Known rows, with every step that occurs:
nubap -> bodez -> gapulug -> fulepef: [ 1.82 -2.64 -1.97  3.93 -1.71  0.99 -1.28 -0.06  0.93  1.28  6.08 -1.19
 -2.85 -3.41  1.78 -2.65  2.98 -0.13 -2.80  0.65  1.35 -4.74  0.46 -1.79
 -0.71 -1.86]
dopo -> bodez -> gapulug -> fulepef -> sedur -> tebu -> bivabat: [-3.03 -0.59 -5.23  0.49 -3.16  2.03  3.86  0.30  0.27  0.56  4.34 -1.06
 -3.45 -5.71 -1.19  0.42  1.38 -0.25  1.35 -1.93  0.52 -1.28 -1.28 -0.88
  2.50  2.55]
gapulug -> bodez -> bivabat: [ 0.11  1.25 -1.53  2.81 -0.40  2.62  1.19  1.09 -0.41 -3.46  5.98 -0.44
 -4.12  1.45  3.63 -4.16  2.22 -1.20  0.53  0.42  2.04 -4.23 -1.15 -2.89
 -0.76 -1.33]
dopo -> tebu -> bivabat -> bodez -> gapulug -> fulepef: [-1.12  1.08 -2.55  1.58 -1.70  0.28 -0.98  0.83  0.88  1.27  6.84 -1.94
 -1.53 -5.44  0.83 -0.67  1.35  2.12 -1.71  0.57  0.33 -3.16  0.17 -1.79
  0.64  0.67]
gapulug -> bodez -> bivabat -> tebu: [ 0.16  0.03 -2.35  3.67 -1.18  2.16  0.77  0.61  0.56 -3.84  5.94 -1.17
 -2.71  1.68  3.54 -0.88  2.46  0.76 -0.55  0.75  4.72 -4.90 -1.02 -3.25
 -0.36 -1.34]
fulepef -> sedur -> tebu -> bivabat -> bodez -> gapulug: [-0.72  1.75 -2.71  0.36 -1.89  1.09  1.28  0.88  2.66  0.27  6.21 -0.60
 -5.04 -3.74  3.54  1.08  0.33  2.13  2.17  1.17  0.86 -3.10 -1.07 -2.39
  2.95  0.89]
gapulug -> bodez: [ 2.71  0.49 -1.80  1.97 -0.07  2.66 -1.15  1.15 -0.99 -0.81  5.19  0.65
 -4.96  0.08  0.88 -3.49  1.54  0.92  0.46  0.55  0.35 -5.83 -1.51 -2.11
 -2.07 -0.43]
bivabat -> bodez -> dopo: [-0.30  0.78  0.93  0.43 -0.47  1.70 -2.30 -0.27  2.29 -3.50  5.19  0.76
 -3.81 -1.98  2.87 -0.35 -1.87  1.87 -0.62  4.04 -1.24 -3.93  0.37 -3.20
  1.43  2.14]
bodez -> bivabat -> tebu -> dopo: [-1.13  0.51 -1.30  0.51 -1.35  2.95 -0.25  1.45  0.11 -1.49  5.48  0.94
 -1.80  2.53  2.86 -0.56  1.24  2.05 -0.62  0.50  6.56 -3.17 -1.87 -1.84
  0.61  0.85]
tebu -> sedur: [-1.44 -0.72 -1.26  0.57 -2.05  0.73 -1.79 -0.63  0.28  0.71  3.15  0.72
 -1.17 -2.25 -0.83  0.68 -0.11  0.66 -0.21  1.45  3.01 -1.59 -2.39 -1.76
  0.31  2.01]
bivabat -> bodez -> dopo -> tebu: [-2.96  2.95 -0.44  0.26  0.37  2.40 -2.72  0.88  0.51 -3.09  4.98  0.82
 -2.75 -1.37 -0.31 -0.90 -0.51  1.98 -0.41  3.27 -2.57 -2.22  0.02 -1.00
  1.90  3.50]
gapulug -> fulepef: [ 0.09 -1.70 -2.09  1.70 -2.23  1.24 -1.07 -0.03 -1.44  1.36  4.95 -1.28
 -1.20 -3.30 -1.09 -2.00  1.50 -0.98 -2.35 -0.01  0.34 -2.71  0.31 -1.12
 -0.62  1.00]
dopo -> bodez -> gapulug -> fulepef -> sedur -> tebu: [-0.44 -1.59 -4.55  2.49 -2.59  0.77  3.15 -0.54 -0.12 -0.45  4.34  0.39
 -4.34 -3.18 -1.19 -0.54  2.64 -2.79  1.56 -0.26 -0.20 -1.45 -0.49  0.66
  0.52  4.40]
gapulug -> fulepef -> sedur -> tebu: [-0.91 -1.49 -4.19  1.66 -2.44  0.84  2.91 -0.78 -1.24  0.44  3.33 -0.14
 -4.31 -2.75 -2.26  0.79  2.20 -3.72  0.74  0.45 -0.32 -1.12 -0.03  1.21
  1.09  5.52]
dopo -> tebu -> bivabat -> bodez -> gapulug -> fulepef -> sedur: [-1.26  1.62 -2.66  1.17 -2.26 -0.01  0.31  0.90 -0.66  0.54  6.03  0.08
 -3.31 -5.89 -1.50 -0.21  2.61 -1.18  0.60 -0.27 -1.27 -0.92  0.60  1.25
 -0.34  3.37]
tebu -> sedur -> fulepef -> dopo -> bodez -> gapulug: [ 1.19 -1.05 -1.33  1.41 -1.68  1.67 -0.48  1.46  2.11  0.08  6.69  2.20
 -0.86 -2.02  2.22 -3.11  1.43  1.41  3.03 -0.08  2.93 -3.47 -1.99 -2.21
 -0.86  0.27]
dopo -> tebu -> bivabat -> bodez: [-4.62  3.94 -3.02 -2.81 -0.53  2.47 -1.24  1.17  0.01  0.18  4.16 -1.85
 -2.99 -3.41  0.99  1.02 -1.78  3.05  1.75  0.80 -0.41 -1.33 -0.18 -2.79
  3.71  2.51]
bodez -> gapulug -> fulepef -> dopo: [ 0.07 -0.66 -1.42  0.50 -1.91  0.45 -1.65  2.13  0.54  3.04  6.21  0.09
  1.07 -2.66 -0.84 -1.90  1.65 -1.39  0.80  0.62  1.08 -4.54  0.58 -1.14
 -0.45  2.11]
tebu -> sedur -> fulepef -> gapulug: [ 0.54 -2.71 -1.17 -3.07  1.51  1.32 -0.34 -0.69 -3.36  1.83  3.30 -0.23
 -0.52 -3.82 -3.48 -0.99 -0.38 -0.21  1.60  1.30  4.77 -3.29 -1.24 -1.60
 -1.25  2.92]
fulepef -> dopo: [-0.83 -0.03 -1.11 -1.55 -1.46  2.09 -1.74  1.99 -0.44  2.22  4.23  0.76
  0.16 -0.17 -1.06 -1.72  0.09 -1.92  2.64  0.81  0.69 -3.57 -0.09 -1.38
  0.79  2.82]
fulepef -> dopo -> tebu: [-3.24  2.34 -1.89 -1.08 -0.32  2.64 -2.31  2.42 -1.39  0.97  4.29  0.80
  0.05 -0.06 -3.06 -2.06  0.88 -0.65  1.87  1.04 -1.22 -1.97 -0.36  0.25
  1.44  4.05]
nubap -> bodez -> bivabat -> tebu: [-0.83 -1.66 -2.28  3.47 -1.19  2.70  0.21 -0.19  1.05 -3.38  4.74 -1.74
 -2.85  2.01  4.28 -0.69  2.38 -0.26 -1.06  1.17  5.21 -4.05 -0.08 -3.46
  1.22 -2.19]
nubap -> bodez -> dopo -> tebu -> bivabat: [-4.34  0.96 -2.26 -0.23 -1.07  3.85 -0.43  1.01  0.42 -1.01  3.86 -0.96
 -2.94 -3.66 -1.06 -0.60  0.11  1.72 -0.97  0.46 -0.77 -2.40 -0.82 -1.56
  3.30  0.91]
bivabat -> tebu -> dopo -> bodez -> gapulug -> fulepef -> sedur: [ 0.78 -0.46 -2.48  2.73 -2.83  0.23  0.23  0.71 -0.41 -0.58  6.40  1.73
 -2.64 -3.93 -0.66 -1.76  3.52 -0.86  0.51 -1.09  1.33 -1.73 -0.12  1.00
 -2.36  2.28]
gapulug -> fulepef -> sedur -> tebu -> dopo: [-1.05 -0.15 -2.70 -0.29 -1.64  1.90  1.27  0.76 -1.10  1.10  4.07  1.81
 -3.64 -0.51 -1.11  0.00  1.46 -0.64  0.41  0.31  3.03 -1.67 -1.38  1.05
  0.55  5.25]

Rows:
[-0.72 -1.02 -0.57 -3.33  2.47  0.69 -1.20 -0.52 -2.28  0.40  3.87  0.01
 -0.63 -4.54 -3.29 -0.44 -1.10  1.06  1.42  2.72  3.65 -3.26 -0.67 -1.73
 -0.90  4.30]  bivabat -> bodez -> dopo -> tebu -> sedur -> fulepef -> gapulug
[ 0.69 -0.74 -2.19  2.22  0.19  1.90  1.31  0.48 -0.60 -3.20  5.97 -1.22
 -2.18  0.72  2.37 -0.82  2.32  0.51 -0.02  0.87  6.10 -5.03 -0.84 -3.02
 -1.16 -0.38]  sedur -> fulepef -> gapulug -> bodez -> bivabat -> tebu
[-0.96 -1.36 -3.10  0.42 -1.99  2.12 -1.49  1.26 -0.55 -0.40  5.05  1.28
  1.23 -2.26 -0.89 -5.56  0.84 -0.49  2.82 -2.23  0.15 -2.61 -0.17 -2.25
 -1.59  1.51]  gapulug -> fulepef -> dopo -> bodez
[-0.10  0.51 -1.69  0.26  0.00  2.35 -0.33  1.53 -0.55 -1.64  5.78  0.82
 -1.91  1.67  1.79 -1.59  1.41  2.73 -0.11  0.47  6.93 -4.89 -2.04 -2.42
 -0.87  0.39]  fulepef -> gapulug -> bodez -> bivabat -> tebu -> dopo
[-0.34 -0.09 -2.49  0.45 -1.76  1.58  1.45  0.93 -0.18  1.22  4.96  1.94
 -3.84 -0.83 -0.15 -0.03  1.92 -0.05  0.50  0.47  3.34 -2.23 -1.65  0.89
  0.54  4.45]  bodez -> gapulug -> fulepef -> sedur -> tebu -> dopo
[-0.18  1.75 -1.91  0.16 -1.67  1.77 -0.27  1.23  2.68  0.31  6.48 -0.87
 -4.14 -3.19  4.42  0.16 -0.24  3.45  1.32  1.11  1.23 -3.84 -1.23 -3.56
  2.79 -1.05]  tebu -> bivabat -> bodez -> gapulug
[ 0.04 -2.16 -0.26 -0.40 -0.68  1.69  0.21 -0.22 -1.37  1.28  3.83  0.59
 -1.05 -1.41  0.08  2.46  1.09  0.01 -0.13  2.13  6.67 -1.30 -1.25 -0.18
 -0.72  4.31]  bivabat -> tebu -> sedur -> fulepef
[-1.34 -0.88 -2.97  2.97 -2.06  2.58  0.91  0.15  0.68 -4.58  5.50 -0.77
 -1.23  1.36  3.66 -1.85  1.78  0.81  0.44 -0.56  4.57 -2.90 -0.96 -3.58
  0.43 -1.32]  dopo -> bodez -> bivabat -> tebu
[ 0.84 -0.13 -1.88  2.16 -1.87  0.05 -1.11  0.42  0.89  1.09  6.89 -1.36
 -2.03 -4.29  1.91 -1.15  1.46  1.29 -1.64  0.94  0.72 -3.81  0.33 -2.13
 -0.17  0.13]  bivabat -> bodez -> gapulug -> fulepef
[-0.92 -0.91 -0.10 -2.39 -0.59  1.30 -1.11  1.67 -1.06  3.53  4.04  1.41
  1.15 -1.32 -1.67  0.25  0.49 -2.22  2.66  1.72  4.04 -2.35 -0.24 -0.12
 -0.45  5.85]  tebu -> sedur -> fulepef -> dopo
[ 0.85 -0.26 -2.13  2.18 -2.73  0.46  0.17  0.82 -0.86 -0.06  6.12  1.96
 -3.00 -4.14 -0.91 -2.70  3.29 -1.52  0.91 -1.16  0.14 -1.40 -0.16  1.24
 -2.27  2.49]  tebu -> dopo -> bodez -> gapulug -> fulepef -> sedur
[-0.91 -1.05 -3.95  0.91 -2.13  1.80  3.14 -0.58 -1.04 -0.18  2.84  0.45
 -5.28 -1.15 -1.50  0.89  1.51 -3.55  2.09  0.82 -0.28 -0.97 -0.71  0.84
  1.99  5.13]  fulepef -> sedur -> tebu
[-2.56 -0.08 -1.68  0.81 -1.15  2.21  1.10  1.04 -0.09 -2.78  5.41  0.81
  0.26  0.18  2.42 -4.21  1.45 -2.08  3.14 -0.78  3.82 -1.31 -0.89 -2.66
 -0.47  1.36]  tebu -> sedur -> fulepef -> dopo -> bodez -> bivabat
[-4.46  1.61 -2.18 -0.77 -1.46  3.66  0.02  1.25  0.07 -0.95  4.36 -0.71
 -2.14 -3.91 -1.79 -0.01 -0.32  2.09 -0.77  0.35 -1.06 -1.80 -1.35 -1.27
  3.27  1.79]  bodez -> dopo -> tebu -> bivabat
[-2.28  1.60 -0.37  1.15 -0.22  2.95 -2.07  0.84  0.03 -2.91  4.73  1.21
 -2.42 -0.79 -1.50 -1.82  0.35  1.03 -1.10  2.70 -2.41 -2.36 -0.63 -0.27
  1.50  2.87]  bodez -> dopo -> tebu
[ 1.26 -1.81 -2.48  3.53 -2.54  0.94 -0.64  0.43  0.57  0.10  6.99 -0.25
 -1.21 -4.03  1.00 -3.86  2.39  0.86 -1.26 -0.96  0.60 -3.61 -0.52 -1.95
 -1.47 -0.98]  dopo -> bodez -> gapulug -> fulepef
[-0.55 -0.10 -3.14  1.79 -2.19  0.16  0.53  0.30  1.38  1.48  6.41 -2.20
 -2.39 -5.42  1.36  0.23  1.29  1.40 -1.37  0.60  1.05 -3.58  0.10 -2.17
  0.96  1.00]  sedur -> tebu -> bivabat -> bodez -> gapulug -> fulepef
[-3.80  2.56 -3.95 -2.48 -1.39  1.71  1.26  0.24  0.44  0.31  3.52 -1.84
 -4.47 -4.06  1.24  2.43 -1.54  1.20  2.53  0.79  0.11 -1.20 -0.02 -2.34
  3.86  3.95]  fulepef -> sedur -> tebu -> bivabat -> bodez
[-2.85 -0.95 -2.37  2.43 -2.35 -0.63 -0.83 -0.24  1.48 -1.36  4.96 -0.11
  1.94 -2.44  0.21  0.69  1.29  0.92 -0.11  0.54  6.17 -2.20 -1.53 -2.71
 -0.98  1.70]  gapulug -> fulepef -> dopo -> bodez -> bivabat -> tebu -> sedur
[-0.94 -0.26 -1.34  1.01 -0.81  3.13 -0.66  1.17  0.53 -1.51  5.04  0.74
 -2.61  2.73  3.53 -1.11  1.69  1.78 -0.83  0.71  6.76 -3.81 -1.34 -2.19
  0.56  0.05]  nubap -> bodez -> bivabat -> tebu -> dopo
[-2.16  1.18 -0.69 -0.12 -1.18  1.38  0.07 -0.27  2.40 -3.17  4.80  0.23
 -4.48 -4.16  1.50  1.59 -1.57  1.23  0.15  3.23 -1.39 -2.97  0.36 -2.30
  2.49  3.88]  fulepef -> sedur -> tebu -> bivabat -> bodez -> dopo
[-1.08 -0.88 -3.63  0.09 -1.50  3.77  0.31  0.65 -0.37 -1.82  4.11  2.50
 -2.23  0.27  0.88 -4.35  0.36  1.80  2.63 -1.97  2.21 -1.87 -2.40 -1.98
  0.07  1.86]  sedur -> tebu -> dopo -> bodez
[ 0.11 -1.82  0.07 -1.06 -0.49  1.99  0.10 -0.10 -1.94  1.90  3.53  1.02
 -1.61 -1.67 -0.35  1.20  0.62 -0.90  0.32  1.94  5.09 -0.72 -1.28  0.07
 -0.65  4.62]  tebu -> sedur -> fulepef
[ 1.85 -0.98 -2.02  2.73 -2.20  2.80 -0.31  0.91  1.88 -1.66  6.57  1.54
 -3.10 -1.12  3.50 -4.50  1.38  2.14  1.89 -0.76  0.78 -3.72 -2.24 -2.96
  0.04 -2.52]  dopo -> bodez -> gapulug
[-2.21  0.93 -0.65 -0.22 -0.87  1.86 -0.33 -0.27  2.73 -3.00  4.72 -0.32
 -3.99 -3.53  2.17  1.36 -2.08  2.08 -0.52  3.31 -0.80 -3.57  0.03 -3.30
  2.98  2.99]  sedur -> tebu -> bivabat -> bodez -> dopo
[-1.03 -0.20 -2.39 -0.82 -1.11  3.15  0.71  0.92 -0.52  0.80  3.65  1.65
 -3.49  1.36  0.39 -0.13  0.37  0.86  0.49  0.85  3.71 -2.55 -2.24 -0.57
  1.86  3.78]  sedur -> tebu -> dopo
[-1.46 -1.22 -1.82  1.61 -2.35  0.20 -1.58 -0.82  1.11 -0.20  3.65  0.12
 -0.38 -1.77 -0.24  2.50  0.34  1.99 -0.94  1.69  5.41 -2.42 -2.25 -2.26
  0.11  1.59]  bivabat -> tebu -> sedur
[ 1.18 -1.28 -1.67  2.03 -1.79  1.43 -0.46  1.38  2.44 -0.34  6.85  1.89
 -0.57 -1.78  2.61 -2.30  1.68  2.00  2.71  0.03  3.99 -3.91 -1.97 -2.49
 -0.93  0.11]  bivabat -> tebu -> sedur -> fulepef -> dopo -> bodez -> gapulug
[-1.23  2.65 -2.17  0.07 -1.21  1.84 -0.48  1.58  2.52  0.08  6.61 -0.79
 -3.81 -3.15  3.52  0.11 -0.05  3.74  1.28  1.19  0.62 -3.30 -1.30 -2.90
  2.99 -0.37]  dopo -> tebu -> bivabat -> bodez -> gapulug
[-3.51 -0.16 -4.62 -0.90 -2.86  2.83  3.69  0.19 -0.54  0.91  2.86 -1.22
 -4.13 -4.21 -1.78  1.76  0.59 -1.13  1.55 -0.98  0.42 -0.89 -1.37 -0.49
  3.62  3.48]  fulepef -> sedur -> tebu -> bivabat
[ 3.02 -0.30 -2.36  0.32  1.65  1.87 -1.28  0.69 -2.10 -0.52  4.99 -0.07
 -3.94 -1.81 -1.47 -4.50  0.87  1.19  1.38  0.39  1.13 -7.13 -1.64 -2.91
 -2.88 -0.70]  fulepef -> gapulug -> bodez
[ 1.17 -0.70 -2.50  2.17 -1.95  2.79  0.59  1.18  2.16 -1.22  6.57  2.15
 -3.38 -0.47  3.42 -3.69  1.49  2.77  2.00 -0.62  2.51 -3.71 -2.78 -2.42
  0.40 -0.84]  sedur -> tebu -> dopo -> bodez -> gapulug
[-3.14  2.88 -2.13 -0.35 -0.29  1.04 -2.59  2.44 -0.30  1.42  5.87 -0.04
  0.45 -2.35 -2.14 -1.46  1.22  0.49  1.18  1.34 -0.96 -2.56  0.51 -0.13
  0.90  4.07]  bivabat -> bodez -> gapulug -> fulepef -> dopo -> tebu
